What can hang from each mark
J992: J69 J116 J743 J813
J743: J116 J992
J966: J813
J116: J992
J60: J813
J69: J813 J966
J813: J60 J966 J992

Every row comes from one small tree of marks. The marks that hang from a mark follow it in brackets, in the order of their numbers. Every link used is in the known rows. Which tree was each row made from?
Known rows
J743{J992{J69 J116 J813}}: -0.58,0.97,-0.96,-0.45,-0.71,0.60,-0.18,-0.05,0.80,-3.21,-0.86,0.44,0.47,2.83,-2.09,-0.19,-0.21,0.34,-3.82,0.35,-1.27
J743{J116 J992{J69{J966} J813}}: -1.26,-0.85,-1.15,-2.56,-0.55,-0.59,-0.35,0.24,0.31,-4.91,0.62,-0.05,0.36,3.09,-2.11,0.22,-2.40,-1.12,-3.80,-1.32,0.02
J743{J116{J992}}: 0.20,-1.52,-0.16,1.22,-0.21,2.58,-0.62,0.41,-0.13,-1.02,1.41,-0.25,1.39,2.48,-0.40,-0.04,-1.68,-0.34,-1.24,-0.34,1.06
J60{J813{J966 J992{J116}}}: -0.91,1.14,1.05,3.34,-0.13,0.68,0.41,0.11,0.32,-2.39,-0.20,-0.22,0.28,-1.13,-0.08,-0.14,0.50,-1.37,0.73,-1.06,0.54
J813{J60 J966 J992}: -1.45,-0.07,1.40,3.24,0.70,0.79,-1.67,0.11,-1.24,-0.07,0.35,-0.57,0.15,-0.91,-0.83,-0.06,0.74,-2.36,0.26,0.16,0.90
J116{J992{J69}}: -0.50,-0.19,-0.26,-0.20,-0.42,3.89,-1.97,1.15,-0.38,-0.13,-0.08,0.25,0.97,2.42,-2.18,0.11,0.07,0.18,-2.37,0.19,1.42
J116{J992{J69{J966} J813{J60}}}: -1.41,0.37,-1.62,-1.72,-0.62,2.05,-2.99,0.83,-0.58,-1.61,1.37,-0.29,0.67,3.92,-3.09,0.01,-0.75,-0.87,-2.84,-0.13,1.49
J743{J992}: -0.31,-0.78,0.18,2.34,-0.20,-0.80,0.72,-0.28,0.48,0.28,-1.24,0.06,0.23,-0.86,-0.68,0.22,-0.63,-0.63,-0.65,0.33,-0.18
J966{J813{J60 J992}}: -0.97,-0.17,0.49,4.64,0.35,2.31,0.59,0.18,-0.32,1.37,-0.14,-0.99,1.27,-1.83,-1.41,-0.45,-0.26,-1.85,0.65,1.70,-0.26
J116{J992}: 0.24,-0.66,-0.10,1.49,-0.37,2.82,-0.42,0.17,-0.42,0.89,-0.15,-0.04,0.97,1.97,-0.49,0.07,-0.45,0.06,-0.34,0.10,0.98
J992{J813}: -0.03,0.28,-1.09,-2.58,-0.26,-0.13,1.60,-0.47,0.09,-0.86,0.00,-0.08,-0.19,1.92,-0.42,-0.15,0.18,0.36,-1.21,-0.27,-1.15
J60{J813{J966 J992{J69 J743}}}: -1.07,0.41,0.91,-0.71,0.38,1.97,-2.04,0.35,-0.62,-2.56,-0.69,0.03,-0.28,-2.37,-2.62,-0.18,0.62,-1.30,-1.10,-1.19,1.10
J116{J992{J69{J966{J813}} J743}}: -0.67,-0.39,-0.80,-0.72,0.24,6.26,-3.75,-0.26,-1.78,-1.91,-0.47,-0.17,1.47,1.56,-2.08,-0.16,-1.22,0.20,-0.05,-0.97,0.70
J813{J60 J992{J69 J116}}: -0.79,1.51,0.62,3.93,-0.05,0.59,-2.86,1.39,0.07,-1.68,0.52,-0.10,0.80,0.68,-2.45,-0.55,0.02,-1.09,-2.55,2.35,0.36
J813{J60 J966 J992{J69 J116}}: -1.95,1.51,1.09,3.21,0.47,2.37,-4.20,0.97,-0.90,-2.77,0.68,-0.09,0.51,0.82,-1.73,-0.25,0.97,-1.65,-1.67,0.51,0.99
J992{J69 J116 J743}: 0.30,1.33,-0.31,-0.88,0.21,1.69,-4.52,0.07,-0.53,-3.66,0.10,0.55,0.15,1.27,-1.34,-0.55,-0.02,1.19,-1.37,0.23,-0.39
J813{J60 J992{J743}}: 0.35,-0.21,0.62,3.02,0.68,-0.97,-2.24,-0.13,-0.95,-0.10,0.11,-0.51,0.36,-1.32,-1.61,-0.64,-0.78,-1.30,0.16,2.26,0.15
J60{J813{J992}}: -0.09,0.01,0.56,2.44,-0.58,-1.40,3.10,0.66,1.17,0.49,-0.62,-0.39,0.25,-2.39,-1.29,-0.18,-0.38,-1.32,-0.28,0.48,0.70
J966{J813}: -0.49,0.01,-0.41,0.70,0.25,3.18,0.86,-0.41,-0.20,0.47,-0.41,-0.40,0.79,-0.80,0.14,-0.12,0.17,0.03,0.90,-0.46,-0.92
J992{J116 J743 J813}: 0.73,1.23,-1.13,-1.94,0.15,0.27,-1.39,-1.39,-0.43,-3.83,0.15,0.12,0.10,2.54,-0.10,-0.73,-0.51,1.30,-0.14,-0.04,-1.83
J69{J813{J966 J992{J116}}}: -1.36,0.89,0.87,2.69,0.97,0.30,-0.95,-0.56,0.16,-2.16,-0.20,-0.29,0.20,1.06,0.38,-0.07,0.47,-0.39,1.00,-0.78,-0.29
J60{J813{J966 J992{J69 J116}}}: -1.69,1.64,0.85,1.70,-0.26,2.04,-1.12,0.98,0.46,-3.21,-0.10,0.09,0.23,-0.68,-1.63,-0.07,0.89,-1.25,-1.28,-1.02,1.02
J992{J69{J966} J116 J813{J60}}: -1.40,2.15,-1.53,-1.64,-0.34,0.16,-3.80,0.55,0.11,-4.13,1.69,-0.06,0.06,3.03,-1.85,-0.29,-0.61,-0.39,-2.30,-0.07,-0.03
J813{J60}: -0.62,0.23,-0.20,1.32,0.14,-1.10,-1.75,0.39,0.19,0.75,0.99,-0.34,-0.03,-1.23,-0.94,-0.20,0.25,-0.75,0.01,0.97,0.43
J966{J813{J60}}: -1.14,0.18,-0.58,2.15,0.39,2.33,-0.88,0.04,-0.02,1.21,0.58,-0.75,0.83,-2.19,-0.90,-0.30,0.21,-0.79,0.89,0.61,-0.48
J69{J813{J992}}: -0.51,-0.25,0.29,1.99,0.70,-1.63,1.54,0.06,1.24,0.82,-0.49,-0.49,0.16,-0.20,-0.97,-0.13,-0.44,-0.43,-0.10,0.84,-0.16

Write each row's tree
0.14,-1.20,-1.26,-1.33,-0.43,2.49,0.99,0.06,0.02,-2.08,1.32,-0.27,1.30,4.64,-0.64,-0.26,-1.59,-0.24,-2.21,-0.75,0.10 | J743{J116{J992{J813}}}
-0.56,0.19,-1.63,-2.25,-0.06,3.09,-3.96,0.25,-1.05,-1.24,0.69,-0.03,0.64,2.74,-3.64,-0.63,-0.06,0.15,-3.10,0.86,0.59 | J116{J992{J69 J743 J813{J60}}}
-0.39,0.78,0.46,4.53,0.08,2.57,0.33,-0.53,-0.58,-2.50,-0.63,-0.60,1.53,0.98,0.43,-0.21,-1.55,-1.01,1.87,0.14,-0.83 | J69{J966{J813{J992{J116}}}}
-1.81,0.50,-0.72,-1.80,0.44,0.91,-1.48,-0.52,-0.88,-1.18,1.26,-0.39,-0.44,0.87,-0.45,-0.13,1.37,-1.08,-0.35,-1.19,-0.19 | J992{J813{J60 J966}}
-1.61,0.55,-1.01,-2.53,0.54,-1.23,-2.37,0.40,1.24,-1.66,0.61,-0.03,-0.49,0.85,-1.59,0.26,-0.62,0.19,-0.65,-1.19,0.78 | J992{J69{J813 J966}}
-2.87,0.12,-0.55,-0.03,0.98,3.01,-4.98,0.77,0.22,-0.05,1.39,-0.21,0.21,0.64,-2.72,0.17,1.46,-0.61,-1.45,-1.03,2.08 | J116{J992{J69{J813{J60 J966}}}}
-0.61,0.06,-1.23,-2.70,-0.75,3.79,-0.22,0.54,-0.19,-0.97,-0.02,0.23,0.79,4.48,-2.44,-0.04,0.17,0.56,-3.67,-0.02,0.41 | J116{J992{J69 J813}}
-1.14,1.73,-1.18,-0.20,1.18,-0.94,-6.16,0.26,1.22,-2.53,1.25,-0.04,-0.17,-0.35,-2.42,-0.73,0.24,0.91,-0.89,0.72,-0.09 | J992{J69{J813{J60}} J116 J743}
0.36,1.47,-1.39,-0.56,0.31,-0.58,-3.15,-0.88,-0.44,-3.00,0.99,-0.25,0.09,1.41,-0.81,-0.92,-0.25,0.52,-0.41,0.82,-1.36 | J992{J116 J743 J813{J60}}
-0.93,0.21,0.19,2.20,0.85,3.70,-2.81,0.37,-0.89,-0.65,-0.22,-0.57,1.05,-1.81,-3.34,-0.69,-0.11,-1.16,-1.05,1.81,-0.19 | J966{J813{J60 J992{J69 J743}}}
-0.86,-1.14,0.06,0.38,-0.19,0.44,-0.99,0.98,0.51,-2.66,0.21,0.21,0.64,0.46,-1.97,0.17,-1.37,-1.02,-3.65,-0.11,0.52 | J743{J116 J992{J69}}
-1.39,1.66,-1.06,-0.91,0.40,-0.85,-3.60,0.37,1.57,-3.56,0.88,0.09,-0.10,1.83,-0.91,0.08,-0.66,0.70,-0.44,-1.08,0.28 | J992{J69{J813 J966} J116}
0.05,-0.45,0.46,1.92,0.66,1.95,-0.44,-1.11,-1.65,-1.76,-1.11,-0.74,1.09,-0.70,-0.54,-0.32,-1.83,-1.10,2.13,0.07,-0.53 | J69{J966{J813{J992{J743}}}}
-0.96,1.05,-1.18,-0.64,-0.80,-0.14,-1.23,-0.26,0.26,-4.51,-0.55,0.29,0.40,3.61,-1.64,0.09,-1.29,-0.14,-2.72,-0.58,-0.49 | J743{J992{J69{J966} J116 J813}}
-2.42,0.34,-0.41,0.14,1.48,-0.50,-2.96,-0.32,0.58,0.11,1.24,-0.54,-0.68,-1.64,-0.55,0.10,1.16,-0.90,1.21,-1.32,0.57 | J69{J813{J60 J966}}
-1.91,0.17,-1.46,-0.80,-0.50,-1.20,-1.97,0.30,0.11,-2.06,0.31,-0.28,-0.04,1.25,-3.29,0.19,-0.99,-1.49,-3.16,0.12,0.28 | J743{J992{J69{J966} J813{J60}}}
-1.05,0.54,0.28,0.54,-0.71,-0.90,0.63,1.33,0.75,-1.88,-0.35,-0.22,0.13,-1.26,-2.63,0.19,-1.01,-1.85,-1.39,-0.35,1.73 | J60{J813{J992{J69{J966}}}}
-0.12,1.71,-1.44,-3.92,-0.04,0.69,-3.87,-0.61,-0.82,-5.81,0.48,0.32,-0.07,4.00,-1.16,-0.45,-1.01,0.93,-1.56,-0.88,-0.77 | J992{J69{J966} J116 J743 J813}
-1.16,-1.23,-0.23,-0.02,-0.22,-0.44,-2.11,0.63,0.15,-3.89,0.71,0.06,0.53,1.01,-1.63,0.40,-2.41,-1.52,-2.56,-1.04,0.94 | J743{J116 J992{J69{J966}}}
-2.23,1.64,-0.34,-1.34,0.93,1.94,-4.14,0.19,0.90,-3.34,0.64,0.28,-0.31,1.19,-0.54,0.04,1.49,0.72,-0.78,-1.91,0.07 | J992{J69{J813{J966}} J116}
-2.09,-0.26,-0.60,0.37,0.29,0.19,-0.76,-0.82,-0.56,-0.96,0.10,-0.38,-0.31,0.00,-1.44,0.11,0.69,-1.74,-0.81,-0.80,-0.40 | J743{J992{J813{J60 J966}}}
-1.14,-0.24,-0.78,-5.94,0.80,2.77,-3.52,-0.56,-1.33,-5.84,1.56,0.26,-0.25,2.74,-1.28,-0.36,0.00,-0.17,-2.70,-2.51,-0.45 | J992{J69 J743{J116} J813{J966}}
-1.49,-0.49,-0.30,-1.06,0.12,0.80,0.95,-1.28,-0.63,-1.64,-0.97,0.03,-0.23,1.04,-0.57,0.31,0.40,-0.98,-1.04,-1.71,-0.92 | J743{J992{J813{J966}}}
-0.41,-1.10,-0.28,-0.44,-0.30,3.87,-2.36,1.29,0.07,-2.13,1.49,0.15,1.38,2.95,-1.96,-0.04,-1.20,-0.23,-3.28,-0.37,1.63 | J743{J116{J992{J69}}}
-0.35,-1.40,-0.79,-0.64,-0.38,-1.11,1.99,-0.50,0.66,-2.61,0.40,-0.22,0.58,1.99,-0.79,-0.08,-1.79,-0.75,-2.48,-0.49,-1.08 | J743{J116 J992{J813}}
-1.09,0.07,1.04,1.64,0.06,0.40,1.39,0.31,0.18,-0.77,-0.50,-0.38,-0.08,-2.36,-0.72,0.12,0.64,-1.99,0.37,-1.29,1.05 | J60{J813{J966 J992}}
-2.36,-0.16,-0.64,2.31,0.00,1.93,-2.62,0.38,-0.11,-0.82,-0.24,-0.54,0.92,-1.61,-2.90,0.25,-0.86,-1.77,-1.01,0.09,0.54 | J743{J992{J69{J966{J813{J60}}}}}
0.26,-0.46,-0.39,-0.98,0.07,4.04,-3.77,0.26,-1.31,-1.04,-0.23,0.36,0.79,1.90,-2.41,-0.22,-0.25,0.74,-1.69,0.28,1.11 | J116{J992{J69 J743}}
-0.18,0.98,0.76,5.50,0.07,-0.58,-1.32,0.47,-0.05,-0.66,0.51,-0.43,0.92,0.28,-0.85,-0.55,-0.50,-1.19,-0.14,2.25,0.01 | J813{J60 J992{J116}}
-0.85,0.38,-1.07,-3.65,1.03,-1.27,-4.31,-0.25,0.32,-2.81,0.48,0.04,-0.56,0.24,-1.73,0.00,-1.05,0.61,-0.03,-1.09,0.35 | J992{J69{J813 J966} J743}
-0.08,1.41,-0.46,-1.37,0.28,0.79,-5.46,-0.11,-0.83,-4.87,0.42,0.38,0.08,1.93,-0.87,-0.25,-1.18,0.63,-0.35,-0.60,0.13 | J992{J69{J966} J116 J743}
